Each row comes from the steps of one walk. Every step used is in the known rows, and no mark comes twice. Write the walk behind each row, first mark first.
Known rows
P F: [ -1  -8  -1  -4  13   6 -10 -10   0  -5  -5   9  -5 -11  -1   2  -5   1
 -15  -3  15   1  -2  -2  -9  -1   9   8   3  -5  -7  -2  -7   4  10  -3
   8]
W R: [ 5 -5 -1 -6  1 -2 -1  2  5 10 -5 -5  0 -4  6 11  9  0  3  9 10 -6 -6  2
  6 11 -4 -8 -5  3 -1  2  5 -2 -6  5  3]
G W R: [  4  -6   0  -5   0   3  -2   9   2   4   1   1   2  -9  10   6  12   1
 -12   9   7  -7 -10  11   2  20  -3  -4  -6   6  -9  -2 -11   4 -17   7
  -1]
T P F: [-11   0   3   4  22   0  -6 -10  -5 -17  -6   3  -9 -17  -5  -4  -6  12
 -16 -12  16  -2  -6  -1 -10   5  22   5  10  -1  -1   9   0   3  12   6
   9]
P F Q U L: [  9  -4  -4  -7  10   9 -14   8  -2 -11 -13  18 -12  -9  -7   4 -12  18
 -27 -14  17  -5  13   1  -8   5  22  16 -11   4  -3  10  -9  21  29  -3
   9]
Z M Y F Q U: [  4  -4  -1   9   2   1 -25  20 -10 -20  -5  -3  -4 -18  12   0  -8  16
 -24 -19  29 -16   6 -22  -6  11  12   5   6  19   3 -14  10  20  23  13
  18]
U Q: [  3   2 -11 -10  -2 -14   2   7   7  10  -6   1  -6   1  -6   5  -4  -1
   5  -5   5  12   8  -3   1  -3   0  -6   4   1 -12  -5   4  -1   2   4
  -8]
Q F P: [  5   7  -6  11  17  -1 -15  -3   8  -9   1  -2   5  -5   6   2  -2   0
  -9  -3   0  -8  10  -7  -5   3  11   6  11   9  -7  -8  11  -6  17  -2
  -8]
U Q F P B L: [  4   6 -15   5  21 -23 -21  -6  18 -12  -5   9  -9  -6  -5  20  -3 -14
 -20 -11   8  13  33  -8 -13  -1  17   7  17   8 -16 -32   6  -5   3  -9
  -3]
Z G W: [ -2  -4  13  13   7   7   2   8   1 -13  14   9  -4 -11   1  -2   4   9
 -16 -12   8   7  -2  -2 -19   3  -1  -1   9   4  -4  -3  -3  -1  -2  10
  -2]
M Y: [ -5  -5  -6   1  -7  -3 -14  -2  -5 -11  -2  -6   2  -2   5   9   1  -3
   0  -1   5   0  -8  -3   3   4  -2  -6   3   3  -2  -2   2   7   8   3
   3]
T P F Q U: [ -4  11   9   5  20   4  -7   9  -5 -22 -10   3  -4 -23  -4 -10 -13  21
 -34 -21  17 -12   5  -1 -10  11  34   9   7   2   1  16   3  10  22   1
  17]
M Y F P: [ -6 -15  -2  17  14  -6 -34  -3  -2 -16  -2   1   3  -7  15   5  -1  11
 -14   0   9 -14  -2  -3  -3  15  15  -1  18  17  -5 -21   2  16  15  11
   7]
X T P F Q U L B: [ -3 -11  -2  -5  24 -10  -5   0  -4 -12 -22   0  -8 -17  -7  -5 -23  23
 -23 -18  29 -16  -4 -10  -2  11  42  12   1  -4  -6  24 -13   1  29  -6
  13]
B L U Q F P T: [ 10  -5 -10  -2  17 -17 -19   0  26 -21 -10   5   1  -1   0   3  -3   3
   1 -23  13  -4  20 -24 -10  -1  21  -6  11  16 -13  -8  -7  -9  11   0
   7]
G W R E: [ -1 -10   1  -4  -5  -3   6  -1  -5   7   0  -3  -1 -23   7  16  13   1
  -8   5   9  -9  -9   7   3  22 -10 -12   7   9 -14   2  -8  17 -18   4
   7]
M Y F Q U L B P: [  2  -6 -10   3  13 -16 -22  11  -3 -33 -16   1  -9   6  18   7   0  20
 -14 -15  26 -25  18 -12   9  12  35  -3   4  19   5  -9 -16  33  34  10
  19]
B L U Q F P T N: [  2   2  -1   0  22 -25 -13  -2  35 -22  -9   5  -2  -6   2   6  -3  16
  -8 -19  16  -6  18 -30  -7  -2  33  -7  11  17 -10  -1   3 -15   5   1
  13]
E R: [ -8  -1   2   0  -8   3  -2   3   8  -5   5   0   2   1  -3  -4   5  -3
   1  -1   1  -2  -7  -8  -1   6  16 -14  -2  -5   6  -4   7   1   8  -4
   4]
F P: [ 3 -1  5 12 11  0 -8  0  9  0  4  2  3 -3  1 -2 -4  9 -9 -2 -9 -6  4  9
 -9  5  7  0  9  5 -3 -8  1  2  4  2  4]
F P B L U Q: [  6  -3  -4   9  12 -22 -19  -4  26 -12  -6  11  -7   5 -12   7   1  -2
  -6 -20   0   4  21   0 -15   7  20 -11  18  -1 -11 -21  -6   5  -3  -1
  21]
E R W: [ -6   3   5   1 -14   4   6  -3   5  -5  -2   6   1   6   5  -1   8  -9
  -2   1  -1 -10 -11 -10   0   7  17  -8   5 -11  -4  -7   0  14  -2  -5
   6]
X T: [ -3 -10  -1  -4   6   2   3  -1   0  10  -2  -5   6 -10  -4   0 -10  -1
  -3   1   3  -2 -15 -11  -2  -1  -1   4  -1  -7  -5   4  -4 -16  -7  -7
  -3]
Y M Z G W: [-17  -3  31  17 -12   6  -8  -1   5 -29  11  -1  -9 -17   3  -9   1  14
  -9  -6  14  -6  -5  -7 -11  15   6  -1  17  21 -10   2  -5  -2  11  17
  -5]
M Y F: [-10 -14  -7   4   3  -6 -26  -4 -10 -17  -7  -1   0  -5  13   8   3   3
  -5   1  18  -7  -5 -11   5  10   7  -2   9  12  -2 -13   0  15  11   9
   3]
T P B L U Q F: [ -7  15 -16   2  17 -29 -14  -6  11 -32 -13   0 -12  -1 -14   9   6  -9
   1 -27  18   6  20 -23  -3   6  31  -7  17   2  -6  -3   8  -5   9   1
   6]
B P F Q U L: [  9   4  -3  -3  24  12  -6  14   4 -22  -8  18 -16  -7  -4   6  -7  23
 -32 -21  15 -11  20  -1 -14   1  29  14  -8   7   2   3 -16  26  28   1
  18]
Q U L B: [ 10  -7 -10 -11  -7 -17   3  -2  -9   4  -9  -1 -10  14   0  -6  -3   7
   5  -8  14  -3  12 -12  15   1  21   3  -3   6  -8   5  -7   7  24  -1
   2]
L B P T N: [-10   1  10   0  28 -23  16  -8  27 -15  -7  -4  -5  -9  16  -6  -6  19
 -14  -2  20 -17   8 -13  -5 -14  27  -4   7   4   1   7 -16 -14  -7   2
  29]
M Z G: [ -6  -2  17  15  -4   7  -9  -6   9 -20  10  -3  -2  -2  -9   6   6   8
   1  -6   6  -2   3 -15 -11  -2  -8   0  11  16  -7   7   6  -5  20  12
   1]
R W G: [  9   6   2  -7 -13   3   4 -13  -5  -3  -3   9 -12  -1   6   8  13  -5
   2   9  13  -1  -3  -3   8   1  -6  -3  14   4  -7   0  -1  11 -13   2
  11]
Q U L B P T: [  5  -6  -7 -10  17 -17  12   0   5 -11 -10   2 -13   2   6 -10 -10  17
  -8 -18  25 -13  19 -17   0 -15  29   8  -2  13  -7   3 -25   2  18   3
  20]
Y F: [ -6  -8  -1   3  10  -3 -12  -2  -5  -5  -4   6  -1  -3   8  -2   1   5
  -6   2  13  -8   2  -9   3   6   9   5   5   8   0 -11  -2   7   3   6
   0]
Q F P B: [ -4   9  -8  17  28  -9 -20 -12  17 -12  -3   3   0 -14   1   6  -8  -7
 -25  -2   7  -6  19   0 -16  -2  15  15  17  -1 -14 -15  10 -10  13  -8
   3]

Which walk is each row?
[  2  -6  -6   5  -6  -1 -12   4  -4 -11   4 -10  -8 -10   3   8  -2   2
  -1 -12  14   2  -8 -13  -8  -1 -10  -4   4   7   1 -11   8   6  10  12
  11] | Z M Y
[  0  -3   7  17  16  -8 -16 -10  11 -13   4  12  -5  -6  -4   9   0  -4
 -25  -4  -6   2  20  11 -18   5  13   7  12   2   0 -27  -8   4 -13  -8
  17] | F P B L
[ -3  -4   2  -2  23 -15  10  -7  17 -15  -9  -4  -2  -5  14  -8  -7   6
  -5  -8  19 -16   9  -7  -8 -14  15  -3   8   2  -2  -1 -26  -8  -1   1
  23] | L B P T
[ -7  -4  18  17  -6  12 -10   0   6 -26  15   3  -1  -7  -6   1   9   9
 -15  -7   4  -4  -1  -5 -16   7  -6   4  10  20 -16   3 -10   1   9  16
  -2] | M Z G W
[  0  -3   3   7   2  -8 -13 -10  10 -21  -4   8  -4   7  -8   4   9 -10
  -3 -13   4  -2  10  -5  -9   6  13  -4   5  -8   4  -9 -12   4 -10  -6
  24] | P B L U
[  8  -6   4   1  -8   1  -8  -2   2 -18   0   4   1  16  -3   0  15  -2
  14 -14  -3  -4   1 -11   3  11   9 -13  -1   2  12  -1  -9   8  -5  -2
  14] | B L U
[  6   0   0  -5  20 -13   6  12  15 -21 -16   5  -8  -3   9  -6 -14  22
 -18 -17  19 -22  25  -3  -6  -9  28   6  -7  11   2  11 -28   9  19   0
  25] | F Q U L B P T
[ 11  -4  -6  -9 -10 -13  -6   5   9  -8  -6   4  -4  17  -9   6  11  -3
  19 -19   2   8   9 -14   4   7  10 -19   3   3  -1  -6  -6   7  -2   2
   6] | B L U Q
[ 10   4  -3  -2  -3   3  -4  18  -2  -5  -7   9  -6   2  -5   2  -7  16
 -13 -10   1  -7  16   4   1   6  13   9 -14   9   3  12  -2  17  20   0
   2] | F Q U L
[ 16   3 -12   1   7 -14 -21   3  18 -17  -4   2   1  12  -3   9   9  -3
  10 -23   1  -1  18 -22   0  10  21 -13  13  12  -8 -14   6   1  15   0
  -3] | B L U Q F P
[-10   6   6  15  12 -14  -8 -10   5 -33  -5   2  -8   0 -12  -2   8   1
  -3 -20   4  -5   6  -3  -8  11  26  -6  11  -3  10   1  -5   4  -7   3
  26] | T P B L U
[ -2   5   0   1  19   3  -9   8  -7 -23 -13  12 -16 -15 -11  -2 -13  28
 -29 -22  17  -8   9   3  -9  11  35  15  -5   8   1  20  -2  20  32   6
  11] | T P F Q U L
[  9  -7 -10   7  14 -13 -19  16  -3 -32 -10  -2 -19  -1  16   6  -4  24
 -16 -27  35 -23  17 -22  -2   8  27   0   4  22   8 -17 -10  32  36  19
  26] | Z M Y F Q U L B P
[  6   2   5  -3  11  10 -12   9   1 -10  -9   9   0 -17  -1  -5 -12  11
 -33 -12  17 -10  10  -2 -11   5  21  11   1  -1  -4   6  -3  10  19  -8
  15] | P F Q U
[-11  -3  -7   2  16 -26  -2  -4  12 -13 -13  -1  -7  -8 -21   4  -6  -2
  -1 -25  13   6  -2 -18  -8   7  25  -9  13  -9  -8   1  -6 -13 -11  -2
  15] | X T P B L U Q
[ 10  -6 -11 -11  20  -8   1  -7  -2 -12 -10   8 -20   5   1  -3  -4  13
 -14 -20  28  -8  15 -17   0  -3  37   8   4   3  -9  -4 -20  16  33   0
  18] | Q U L B P F
[ -1 -12  12   8   4  -1   8   0   0   1   8   1  -5 -30   4  19  14   9
  -8  -5  18  -1  -6  -5 -11  16 -13 -18  17  11  -9   2   6  11  -8  11
   9] | Z G W R E
[  7  11   6   1  -2   4  -2  19   0  -5  -4   1   6  -6   1  -7  -7  10
 -18  -9   1 -11  12   0  -1   6  12   3  -3   4   2   8   4   6  10  -5
   8] | F Q U
[  8  -2 -10  -8  -6  -2   2   7 -12   3  -2   6 -11   7  -8  -3  -2  11
  -3 -11   6   2   9 -10   7   0  13  11 -10  11  -6   5   1  11  19   3
  -3] | Q U L
[  6  -6  -3  -1  29  -3 -11  -3  17 -26 -16  12 -15   1   5  13  -5  16
 -16 -10  17 -15  16  11 -12   3  25   1  -3  -3   7   2 -29  23  23   0
  20] | U L B P F Q
[ 10   8 -17   4  13 -15 -18   3  23  -8  -9  -4   3   6  -4   0   0   3
  10 -18   6  -7  12 -18  -2   5  19 -12  17   5 -17  -2  12  -5  27   4
  -4] | L U Q F P
[ 12   4 -17 -11  -4 -14 -13   3   9 -17  -9   1  -3  14  -5  11  13 -10
  19 -21  10   6  15 -30   8   5  13 -14   4   7  -5  -6   4   0  11  -2
  -7] | B L U Q F
[ -5   1   3  18  22  -9 -12  -9  17  -3   0   6  -2 -11  -3   1 -10   1
 -25   0  -2  -5  13  15 -19   0  11   8  15  -4 -10 -15   0  -2  -1  -3
  15] | F P B
[  9   5   5  -2  24  -3  -3   5   9 -20 -12   2  -3  -9  10  -7  -9  12
 -29 -19  24 -21  18  -7  -9   3  35   0  11  -3  -1   0 -18  12  23  -8
  29] | L B P F Q U
[ -2   6  -6   2  27 -25 -10  -2  41 -12 -14   0   1 -12   2  -3 -12  21
  -8 -14  19 -12  11 -26  -9  -6  31  -5  15  10 -19  12  10 -21  17   6
  10] | L U Q F P T N
[  4   3  -4  18  20  -9 -28 -13  19 -30  -4   6   1   1  -3   7   7  -9
 -11 -15   4 -10  20 -12 -13   9  24   2  16   1  -3 -17   0  -1   8 -10
  16] | Q F P B L U
[  1 -11  -5  13  22 -25 -30  -6  21 -17 -10  16  -9   3  -4   6   2   3
 -11 -17  13  -4  24  -9 -12  13  30  -6  23   7 -10 -32  -8  12  -1   4
  21] | Y F P B L U Q
[  2   3   0   1  13 -13   8  -3   9 -11  -3  -7  -3   8  10  -2   5   1
   4  -7   7 -11   8  -4   2  -2  15 -11  10  -2   4  -6 -14   2   4   1
  14] | L B P
[ 12   7  -3  -1  10 -10   5  15   7 -17 -10   2 -10  10   5  -1  -3  18
  -9 -16   8 -18  24   0   3   3  27  -1  -4   7   6   5 -16  19  23   1
  15] | F Q U L B P
[ -3  -3  -1   6   1  -1 -28  16 -10 -21 -10   0   5 -11  14   1  -4  12
 -23  -7  19 -18   7 -11   4  16  19   2   6  16   1  -6   4  21  21   4
  11] | M Y F Q U
[  4   7 -20  -5   7 -23 -18  -6  17 -20 -14   6  -7   5 -10  14   7 -19
   3 -19  18   8  24 -24  -3   0  17  -5  10  -2 -12 -13   2  -5   6  -8
   4] | P B L U Q F
[ 11  -9  -4 -10  10  -7 -14   0   1 -10 -19  10 -10  -1   1   0 -13  14
 -20 -12  25 -11  15   0  -1   6  29   9  -4  -1  -6  10 -16  17  33  -7
  15] | P F Q U L B
[ 11   2 -10  -7   7 -14  11   3  -3  -8  -5  -1 -15  16   2  -5   1  11
   0 -17  13  -9  17 -15   9  -3  28   0   1   8  -2  -3 -14  12  24   3
  11] | Q U L B P
[ -2  -9   7   9  21  -3  -6  -4  18  -4  -2   4   4 -16   5  -8 -15  14
 -18  -3   3 -11   5   6 -18  -7   8   8   7   9  -8  -2 -11  -9   0   2
  14] | F P T
[ -9   6  10   9  25   4 -12   2   5 -26 -11   5  -4 -22  -3   1 -10  18
 -26 -12  11 -10   0  13 -15  11  23   4   5  -3   8  16  -2   9  12   3
  14] | T P F Q
[-19  11   1  14  20 -15   0  -9   3 -15  -5  -1  -9 -15  -9  -3  -7   1
 -18  -7   8  -1   4   8 -11   1  17   6  13  -5  -2   3   5  -4  -3   4
  12] | T P B
[  3   0   6   2  30  -3  -8  -2  20 -25 -13   4  -3  -8  12   4  -5   8
 -20  -9  17 -20  11   7 -14   4  23  -5   9  -9   6  -1 -23  12  13  -5
  25] | L B P F Q
[  0  -9 -10   2   0  -3 -30  14 -13 -22 -13   9  -6  -3   8  10  -3  18
 -18  -8  19 -14  10  -8   7  15  20   8  -6  21   1  -2  -2  31  31   9
   5] | M Y F Q U L
[ -1  11 -19   6  27 -23 -18  -5  24  -2  -9   4  -6 -12  -5  12 -13  -9
 -20  -7  11   6  27  -4 -14  -6  16   8  20   0 -26 -19  13 -12  15  -4
  -5] | U Q F P B
